Known rows, with every step that occurs
levot > fata > rade > bigi: [-2.95  2.18 -2.41  1.68 -6.29 -1.90  0.43  1.64  4.38 -3.78 -0.21 -1.31
  3.55  2.00 -0.89 -0.25  1.69  1.35  2.77  2.13  1.00  1.02 -1.82  3.69
  0.73  1.23 -0.46  0.10 -2.42 -0.12  0.17 -3.03]
samo > temip: [ 0.53  0.63 -2.56  1.13 -0.14  0.28  1.71 -1.26 -2.81  3.07  1.49  2.54
  2.13 -2.67  2.68  0.35  0.17  0.42  0.70 -1.69  2.11  1.52 -0.62  1.47
 -0.97 -0.06  1.39  0.37  0.81  0.90  0.47  5.03]
fata > rade > bigi > pesul > bufe: [ 1.65 -2.93 -1.18 -0.39  1.91 -1.52  0.32  1.30  1.50 -2.89  0.27 -1.49
  0.46 -2.75 -0.36  0.28 -1.94  3.95 -0.21  2.72 -1.74  0.84 -0.91 -0.37
  1.19 -0.21 -1.37 -0.15 -3.64  0.04  0.04 -6.26]
pesul > bigi: [-1.36 -2.18 -2.47  1.38  1.98  0.72  2.87  1.90 -2.26  1.79  1.20  0.43
 -2.29 -2.67  1.58  2.45  0.51  4.15  0.56  1.87  1.45 -0.36 -2.21 -0.57
  0.28 -0.76  0.29 -1.61  2.87 -0.71  0.52 -1.35]
bufe > pesul > bigi: [-0.90 -5.84  0.31  1.27  4.00 -1.13  2.79  1.64  0.39  0.23 -0.01 -2.63
 -2.93 -3.00  1.84  1.67  0.20  5.12  1.05  2.21  1.66 -0.22 -3.79 -1.69
  0.76 -2.19  0.86 -1.04  3.19 -0.26  0.74 -4.05]
levot > fata > rade > mutos > pesul: [ 1.76 -1.45  3.14  2.18 -2.59 -3.51  3.10 -0.15 -0.70 -0.50  1.36 -1.44
  2.55  3.23  1.32 -2.62  1.37 -2.54  0.04 -0.12 -0.39 -0.11 -0.37  0.86
 -0.17  0.01  1.20  0.28 -3.22  1.06 -0.37  3.44]
rade > mutos > pesul: [ 2.57 -1.03  3.89  2.26  1.91 -2.31  2.08 -0.52 -3.66  3.49  1.57 -1.63
  1.23  1.13  2.12 -1.87 -0.47 -3.73 -0.90 -1.56  0.67 -0.56 -0.55 -1.41
 -0.35 -0.56  2.01 -0.13 -0.37  1.55  0.09  4.53]
bufe > raru > goni > rade > bigi > pesul: [-2.09  5.29 -0.72 -0.72 -1.91 -0.88 -3.16 -0.24  2.47 -3.19 -0.75 -0.63
 -2.22  2.90 -1.04 -1.37 -0.52 -1.72  0.22 -0.96  0.00 -0.34 -2.06  2.69
  0.75 -0.61 -2.09  1.30  0.46  1.04 -0.04 -3.16]
bufe > pesul > bigi > rade > fata: [-2.65 -2.70  2.50  2.47 -1.21  0.56  3.54 -1.07  0.89 -1.53 -1.03  0.17
  0.30 -1.94 -2.43  0.39  0.01  3.31  2.05  2.09 -1.58  1.04 -2.92  1.26
  0.07  0.24  0.84  0.26  3.46  0.83  1.41 -4.50]
levot > fata: [-0.11  1.07 -2.56  2.93 -0.94  0.38  3.06  1.29  1.99  1.26  0.38 -1.39
  1.98 -1.09 -1.53  0.89  1.23  1.53  1.96  1.49 -0.19  2.77 -2.03  2.31
 -1.62  1.65  1.29 -1.28  0.09  2.03  2.58 -0.95]
rade > mutos > pesul > bufe > raru: [ 5.88 -3.12  2.31  1.27  5.23  0.02  3.58 -0.09  0.83  2.19 -0.18 -5.64
 -0.67 -1.28  1.98 -0.87 -0.78  1.47 -0.93 -0.87 -0.86 -1.47  1.41 -0.26
 -3.63 -1.32  1.54 -0.07 -3.21 -0.20 -1.91 -0.16]
rade > mutos > pesul > bigi > raru > goni: [-0.94 -0.81  0.59 -0.56  1.87 -0.76 -2.21  1.30 -3.22  2.21  0.17  1.47
 -3.59  1.04 -1.88  0.88  1.62  0.04 -2.77 -0.42  0.71  0.20 -1.60 -2.91
 -1.06  0.47 -0.88 -0.43  1.53 -0.06  1.80  8.23]
levot > fata > rade: [-1.09 -1.59 -2.86  1.91 -4.11  0.05  4.21  1.01  2.58 -3.40  0.59  0.32
  3.21  1.23 -1.02  0.20  1.90  1.96  2.00  2.41 -0.44  1.20  0.12  3.24
  0.20  1.46  0.11 -0.48 -2.87  0.21  0.25 -1.56]
sapas > rade > bigi: [-2.34  3.11 -1.81  2.44 -3.21  0.37  0.77  0.37  3.08 -0.33 -0.10 -1.79
  3.34 -0.43 -0.43 -0.34  0.60  0.09  1.70 -0.58  2.88 -0.19  0.28  1.02
  1.08 -0.30  0.18  0.02  1.88 -0.10 -1.29  1.91]
mutos > pesul > bufe: [ 5.75 -4.50 -0.39  0.44  8.22 -1.46  4.82  0.97 -1.22  2.44  1.44 -1.53
  1.09 -3.75  0.06  0.72 -1.34  4.31 -1.81  0.74 -1.42  0.39  0.00 -3.53
  0.30 -0.94  0.95 -1.48 -3.99  0.42 -0.17 -1.26]
fata > rade > temip > samo: [ 1.59 -2.57  0.89 -0.32 -7.56  0.09  0.63 -1.64  2.93  3.23 -1.66  1.73
  2.45 -0.60  0.23  1.43 -0.99 -3.84  1.80 -0.25  0.26 -0.14  0.64 -1.52
  1.33 -0.39  1.90  0.56  1.25  0.77 -0.64 -3.57]
pesul > bigi > raru > goni > rade > temip: [-1.92  0.83 -0.67 -2.32 -3.83 -0.76 -2.57 -1.46  0.21  0.14 -1.80  4.04
 -2.11  2.76 -0.11 -1.98  2.36  1.86 -1.57 -1.23  0.11 -0.10  0.64 -1.45
  2.72  0.00 -0.53  1.00  3.12 -0.88  0.14 -0.31]
raru > bigi > rade > mutos > pesul: [ 1.22  0.97  4.54  0.07 -1.20 -1.50 -0.31 -0.82 -3.30  0.14  1.29  1.55
  0.90  1.93  1.42 -1.78  0.45 -3.98 -0.46 -1.65 -0.23 -0.40  0.67  0.22
 -0.08 -0.70  1.87  0.28  0.05 -0.19 -0.39  3.79]
goni > raru > bigi > rade > temip > samo: [-1.08  1.59  1.61 -3.27 -9.05  1.06 -3.60 -1.98  1.99  2.49 -2.25  3.90
  1.09 -1.09 -0.14  2.07 -0.41 -5.62  1.81 -1.20 -0.36 -0.38  0.41 -0.48
 -0.14 -0.51  1.33  0.71  4.64 -0.55  0.11 -1.93]
rade > mutos > pesul > bufe > raru > goni: [ 4.70 -1.44  1.14  0.81  7.61  0.34 -0.46  0.10 -0.83  2.56  0.61 -2.14
 -2.75  1.18 -1.72  0.38 -0.82 -0.49 -1.90 -1.27 -0.31  0.48  0.93 -3.41
 -2.85 -0.11  0.00 -0.49 -4.01 -0.09 -1.03  4.92]
bufe > raru > goni > rade > bigi: [-3.11  5.42 -1.98  0.15 -0.64  0.09 -2.82 -0.20  3.05 -1.60 -0.40 -0.38
 -0.32  4.72 -0.71 -0.33  0.77 -1.74  0.89 -1.31  1.78 -0.60  0.52  1.07
  0.97  0.84 -1.45  0.56 -0.75 -0.54 -1.25  0.35]
mutos > pesul: [ 3.19 -0.67  0.07  1.04  3.49 -1.81  4.78  0.40 -2.24  2.73  1.35 -0.18
  1.69 -0.87  0.04 -0.41 -0.33  0.28 -0.95 -1.18  0.53 -0.47 -1.51 -0.69
  0.46 -1.62  1.67 -0.80 -0.63  1.49  0.17  1.42]
mutos > rade: [ 1.36 -1.76 -3.43 -0.53  0.74  2.28  4.33 -1.00 -5.23  2.70  2.14  1.35
  2.77 -1.89  0.50  0.44 -0.12  0.70  1.54  0.39  2.02  0.15  2.39 -0.59
  0.95 -0.79  1.57 -0.71 -1.03  0.39 -0.84  1.01]
bigi > rade > mutos > pesul: [ 1.09 -0.16  4.69  1.27 -0.72 -1.32  2.26 -1.63 -3.60  0.73  1.36  0.00
  0.69  2.37  1.58 -2.15  0.39 -3.62 -0.35 -1.15 -0.26 -0.56  0.82 -0.20
 -1.01 -0.67  2.33  0.33  0.35  0.91 -0.16  4.58]
goni > rade: [-2.25  0.78 -1.72  1.01  0.95  1.77  2.40 -1.26 -0.36 -0.20  0.90  1.73
  1.06  2.25  1.80 -0.21  0.43 -1.31  0.46 -0.39  0.46 -0.85  2.86  0.49
  2.31  1.19 -0.22 -0.37  0.83  0.32 -0.49 -0.46]
sapas > rade > bigi > pesul: [-1.47  3.20 -0.89  1.12 -3.79 -0.88 -0.32  0.25  2.18 -2.02 -0.33 -1.29
  0.90 -1.25 -0.89 -1.34 -0.75 -0.23  0.84 -0.34  0.95  0.21 -2.34  2.44
  1.23 -1.33 -0.85  0.76  2.65  1.44  0.14 -1.71]
bigi > raru > goni > rade > temip > samo: [-0.33  0.72  0.86 -2.03 -6.24  0.67 -2.76 -2.33  3.36  4.58 -2.46  2.88
  0.29  1.30 -1.10  1.08  0.02 -5.31  0.10 -1.91 -0.15  0.12  1.38 -2.67
  1.35  0.69  0.47  0.85  3.17  1.11  0.68  0.00]

Rows
[ 3.71 -0.78 -1.81 -0.02  7.19  1.85 -0.57  0.67  0.04  0.84  0.06 -0.96
 -3.87 -0.91 -3.34  1.54 -1.55  1.73 -1.59 -0.25 -0.88  1.13 -0.17 -1.96
 -2.56 -0.27 -1.01 -0.61 -2.73  0.30  0.01  0.50] -> bigi > pesul > bufe > raru > goni
[ 4.58 -2.42 -0.76  0.35  4.68  1.75  2.98  0.49  2.02  0.24 -0.91 -4.59
 -2.01 -3.56  0.33  0.33 -1.96  3.54 -0.41  0.33 -1.50 -0.59  0.20  1.58
 -3.33 -1.44  0.31 -0.12 -1.49  0.37 -0.74 -5.02] -> bigi > pesul > bufe > raru
[ 3.90 -3.26  2.28  0.37  7.36 -1.93  0.80 -0.61 -2.10  1.61  2.01 -0.48
 -0.44  1.45  0.62 -0.86 -0.62 -0.29 -2.47 -0.21 -1.74  0.44  2.21 -5.41
  1.00  0.53 -0.33 -0.77 -5.03  0.11 -0.80  3.46] -> raru > goni > rade > mutos > pesul > bufe
[-1.05  2.17 -2.95 -0.39 -2.47 -0.04  0.63  0.02 -1.85  1.17  1.12 -0.50
  3.28 -0.55  0.32 -0.04  0.08  0.31  2.41  0.51  2.84  0.09 -0.12  0.67
  1.38 -0.59  0.82  0.00 -1.05  0.06 -0.88 -1.00] -> mutos > rade > bigi
[-2.64 -2.09 -1.94 -0.63 -1.25  1.39  1.92  2.00 -0.95  1.47 -1.12 -0.07
 -1.65 -3.28  0.62  1.75  1.80  4.72 -0.93  1.39  0.90 -1.06 -1.43  1.10
 -1.24  0.06  0.05 -0.63  4.74 -0.48  2.12  1.00] -> pesul > bigi > raru
[-0.03 -0.31  3.21  1.08  2.28  0.77 -3.41 -1.96 -1.12 -0.05  0.54 -1.40
 -2.89  4.24  1.62 -1.86 -0.71 -4.58 -1.00 -0.85 -1.11 -0.05  3.09 -1.63
 -0.59  1.71 -1.28  0.76 -1.89  0.29 -0.74  2.85] -> bigi > pesul > bufe > raru > goni > rade > mutos
[ 3.37 -0.51 -0.61  0.05  3.07  0.58  1.17  0.86  3.43 -0.75 -1.30 -5.46
 -1.61 -2.93  0.26 -0.05 -1.66  3.39  0.09  0.33 -0.96 -0.66 -0.74  2.14
 -3.09 -1.44 -0.08  0.28 -1.74  0.03 -0.88 -5.78] -> rade > bigi > pesul > bufe > raru
[-2.83  4.67 -0.98 -0.57 -1.46 -1.55 -3.55 -0.08  0.80 -2.59  0.14  1.33
 -1.39  2.63 -1.41 -0.88 -0.78 -2.17 -0.01 -0.30 -0.02  0.67 -2.42  1.09
  2.51  0.09 -2.28  0.83  0.56  1.49  0.89 -2.57] -> raru > goni > rade > bigi > pesul
[-1.21  2.33 -1.39 -2.79 -1.28 -0.16 -4.06  1.48 -2.17 -1.31 -0.13  2.48
 -0.72 -2.86 -0.06  0.53 -1.41 -2.04 -0.44 -0.53 -0.42 -0.38 -3.14  2.55
  0.63 -0.65 -1.89  0.03  2.62 -0.03  1.40 -1.87] -> goni > raru > bigi > pesul
[-2.18  2.10 -2.45 -2.40  0.13  1.09 -3.84  1.85 -2.36  0.63  0.12  3.01
  1.37 -2.40  0.66  2.08 -0.18 -2.02  0.08 -0.75  1.12 -0.92 -0.85  1.21
  0.38  0.64 -1.24 -0.86  1.78 -1.96  0.30  1.98] -> goni > raru > bigi
[ 2.60 -2.01 -1.80 -1.43  2.93 -0.96  0.57  0.61 -0.93 -0.34  0.97 -1.71
  0.51 -4.02 -0.26  0.13 -2.15  4.04  0.03  2.08 -1.09  1.13 -0.66 -1.36
  1.01 -0.92 -0.60 -0.29 -3.26  0.54  0.03 -5.33] -> mutos > rade > bigi > pesul > bufe
[-2.87  1.18 -1.55 -1.97  1.12 -0.26  0.08 -0.02 -0.63 -1.11  0.44  3.60
 -2.49  3.83 -0.98 -0.15  2.68  0.65 -2.32 -0.97 -0.02 -1.20  0.82 -1.45
  2.16  0.30 -2.22 -0.10  0.62 -0.58  0.12  4.30] -> mutos > pesul > bigi > raru > goni > rade
[-3.40  2.33  0.86  0.11 -3.89  1.98 -0.51 -0.90 -0.89 -1.54 -1.04  3.91
  2.99 -1.42 -3.12  0.61 -0.22 -1.37  1.41  0.18 -1.89  0.68 -0.99  3.22
 -0.17  2.09 -0.46  0.32  2.75 -0.21  1.11 -0.54] -> goni > raru > bigi > rade > fata
[ 3.90 -3.93  3.32  0.69  4.84 -1.07  2.71 -0.65 -2.53  0.98  1.43 -1.41
  0.49 -0.92  1.32 -0.57 -0.68  1.13 -1.35  0.78 -2.06  0.36  2.03 -3.18
 -0.94 -0.26  1.44 -0.65 -3.33 -0.05 -0.48  1.12] -> bigi > rade > mutos > pesul > bufe
[-3.65  0.36 -1.51 -0.82 -6.19 -0.05 -0.22  1.30  2.16 -2.19 -2.16 -0.85
  2.79 -0.03 -0.40 -0.24  1.54  1.79  0.08  0.95  1.18 -1.08 -0.01  3.35
 -0.02  1.11 -0.49  0.82  1.12 -0.57  0.88  0.41] -> fata > rade > bigi > raru
[-0.16  3.58 -0.87 -0.82  2.17 -1.98 -1.44  0.10  3.30 -1.79  0.08 -1.23
 -0.35  3.98 -0.79 -0.85  0.75  0.46 -0.43 -1.24  0.38 -0.84  0.33 -0.66
  1.17 -0.16 -1.61  0.41 -3.60 -0.72 -2.01 -0.35] -> mutos > pesul > bufe > raru > goni > rade > bigi
[-1.94  0.96  3.64  1.01 -3.10  2.21 -3.70 -1.22 -3.34 -0.29  0.64  2.09
  0.42  1.60  1.83 -0.45 -0.10 -4.99  1.14 -0.24  0.15  0.70  2.77  0.93
 -0.85  1.77  1.71  0.22  1.84 -1.08  0.26  3.20] -> raru > bigi > rade > mutos
[-0.77 -1.21  2.67  4.40 -1.82  1.94  0.89 -1.64 -1.44  2.38  0.77 -1.97
  2.10  0.80  2.35 -1.66  0.15 -4.59  0.75 -1.04  1.92 -0.18  3.40 -0.98
 -0.48  1.18  1.39  0.03  2.37  0.45 -0.95  7.63] -> sapas > rade > mutos
[ 0.23 -0.41  3.87  0.44 -0.93  2.58 -3.22 -1.09 -1.17 -0.80 -0.06 -0.54
 -0.65  0.65  2.22 -0.46 -0.30 -2.83  0.72 -0.09 -0.82  0.07  3.75  1.02
 -2.65  1.21  1.40  0.32 -0.14 -2.06 -0.90  1.42] -> pesul > bufe > raru > bigi > rade > mutos
[ 0.48  1.19 -1.56 -0.82  4.28  1.57 -0.34 -1.05  1.43 -2.06  0.26  0.78
 -3.15  3.11 -1.13 -0.25 -0.17 -0.09 -1.29 -0.83 -1.34 -0.30  2.37 -0.76
  0.56  0.37 -2.24  0.21 -2.36 -0.09 -1.18 -0.52] -> bigi > pesul > bufe > raru > goni > rade
[ 2.95 -1.62 -0.85 -0.26  0.81  0.22  1.72  0.73  4.16 -3.20 -1.34 -4.76
 -0.82 -1.75  0.34 -0.41 -1.14  3.84  0.30  0.88 -1.17 -1.25  0.12  2.87
 -2.21 -1.42 -0.63  0.73 -3.33 -0.72 -1.90 -6.42] -> fata > rade > bigi > pesul > bufe > raru
[-2.26  2.48 -2.42 -0.57  0.80  0.84 -3.87  1.39 -0.45  1.51 -0.94  1.31
 -0.77  0.71 -4.07  1.55  0.54 -0.15 -1.37 -0.36  1.51  1.41 -1.27 -1.21
 -0.61  1.76 -1.07 -0.23  1.06  0.45  2.27  5.33] -> rade > bigi > raru > goni
[-2.14 -5.04  0.10 -0.82  0.32 -0.05  1.61  1.85  1.12  0.34 -2.16 -2.63
 -2.07 -3.66  0.91  0.95  1.48  5.34 -0.54  1.65  1.05 -0.92 -2.71  0.32
 -0.75 -1.08  0.34 -0.19  5.01 -0.16  2.23 -1.41] -> bufe > pesul > bigi > raru
[-1.70 -0.06  0.17 -0.42 -1.39  0.28  4.46 -0.03 -2.32 -2.54  1.08  2.70
 -2.11  0.18  0.36  0.97  1.99  3.70  0.26  1.10 -0.45 -0.89 -0.60  1.13
 -0.42 -2.12  1.21 -0.50  2.76 -1.05 -0.31 -0.54] -> mutos > pesul > bigi > rade
[ 2.95 -0.24  1.43 -2.24 -3.34  0.17 -2.28 -2.50  4.85  2.89 -2.13  0.57
 -1.81  0.48 -0.82  0.77 -1.50 -3.92  0.13 -1.60 -1.85 -0.03  1.05 -2.72
  0.54 -0.77 -0.14  1.02  0.46  1.02 -0.71 -4.83] -> bigi > pesul > bufe > raru > goni > rade > temip > samo
[-2.60  0.76 -1.86  1.20 -3.92 -0.95  0.18  1.08  1.67 -2.80  0.02 -0.32
  3.19  1.44  0.20  0.16  0.28  0.52  1.89  1.35  1.89 -0.36 -0.48  2.09
  1.76  0.54 -0.25  0.23 -1.77 -0.73 -0.93 -2.03] -> fata > rade > bigi
[-4.07  3.01 -1.20 -2.80 -3.48  2.76 -2.37 -0.13 -2.35 -3.32 -0.13  5.01
  0.56 -0.23 -0.23  1.70  1.03 -1.34  0.93 -0.04 -0.24 -0.62  1.47  2.91
 -0.78  0.40 -0.26 -0.20  3.01 -2.43  0.00  1.42] -> goni > raru > bigi > rade
[ 3.87 -2.67 -1.28 -1.44  5.52 -0.01 -1.24  1.73 -0.40  0.12  0.65  0.75
 -0.58 -5.55 -0.56  1.40 -2.73  3.17 -1.13  1.40 -2.15  1.60 -0.95 -1.32
  1.16 -0.24 -0.80 -1.12 -2.27 -0.27  0.95 -5.42] -> raru > bigi > pesul > bufe
[-4.06  4.80 -2.03  0.41 -0.32 -0.46 -3.20 -0.09  1.38 -1.01  0.49  1.56
  0.46  4.41 -0.94  0.14  0.56 -1.90  0.72 -0.50  1.71  0.42  0.14 -0.57
  2.70  1.50 -1.61  0.05 -0.74 -0.20 -0.27  0.91] -> raru > goni > rade > bigi
[ 2.14  1.58  4.77 -0.10 -1.66 -0.90  0.13 -1.00 -1.55 -0.36  0.39 -0.32
  0.08  2.21  1.68 -2.29  0.68 -3.85 -0.27 -2.29 -0.16 -1.42  0.90  1.93
 -1.81 -1.35  2.04  0.80 -0.22 -0.61 -1.34  3.40] -> bufe > raru > bigi > rade > mutos > pesul
[-3.83  1.57  3.49 -0.27 -4.18  1.90 -4.70 -1.16 -4.02 -1.15  0.26  2.17
  0.23  2.01  2.39 -0.35  0.45 -6.04  0.84 -0.34  0.14 -0.47  2.52  1.21
 -1.60  1.82  0.57  0.50  2.77 -1.58  0.17  5.14] -> goni > raru > bigi > rade > mutos
[ 2.19 -1.78 -1.07  0.01  3.75 -1.16 -0.27  1.29  0.64 -0.11  0.27 -2.29
 -0.19 -3.97 -0.46  0.63 -2.51  3.54 -0.44  1.97 -1.59  1.42 -1.90 -1.19
  0.40 -0.21 -0.73 -0.55 -2.20  0.83  1.03 -5.88] -> rade > bigi > pesul > bufe
[ 2.24 -2.51  2.92 -1.97  3.29 -1.48 -0.82  0.07 -2.73 -0.36  1.05  0.13
  0.51 -1.10  1.59 -0.32 -0.24 -0.25 -1.62  0.21 -2.21 -0.66  1.57 -2.33
 -0.89 -0.12 -0.16 -0.45 -2.80 -1.63 -0.86  2.65] -> goni > raru > bigi > rade > mutos > pesul > bufe
[-1.53 -1.28  0.96 -2.44 -2.63 -1.93 -2.76 -1.57  2.25 -0.91 -2.58  2.14
 -2.54  2.39  0.00 -2.54  2.10  2.59 -1.25 -1.01  0.27 -0.08 -0.45 -2.21
  3.14 -0.87 -0.25  1.36  3.37 -0.56  0.22 -2.24] -> bufe > pesul > bigi > raru > goni > rade > temip
[-4.65  3.00 -1.27 -1.10 -4.52  0.37 -1.29  0.32  2.44 -0.93 -2.12 -0.65
  1.74  0.98  0.45 -0.70  1.65  0.30 -0.16 -0.30  1.07 -1.28  0.65  2.77
  0.65  1.44 -0.74  0.84  2.90  0.03  1.24  0.25] -> goni > rade > bigi > raru
[ 0.82 -0.34 -1.31 -1.00  4.43 -1.15 -2.14  0.55  1.13 -1.59  0.62 -0.03
 -1.45 -0.61 -1.45  0.28 -1.72  2.14 -1.19  1.37 -1.83  1.45 -0.64 -2.41
  1.88  0.38 -2.39 -0.28 -3.27  0.41  0.49 -3.75] -> raru > goni > rade > bigi > pesul > bufe
[ 1.77  1.10 -2.15  1.15  5.11  2.79 -0.06  0.34 -0.73  2.22  0.03 -0.18
 -2.51  1.00 -2.97  1.75 -0.45 -0.65 -0.47 -1.27  1.29  0.65  0.24 -0.86
 -2.54  0.23  0.04 -0.66 -0.59  0.20 -0.24  3.85] -> bufe > raru > goni
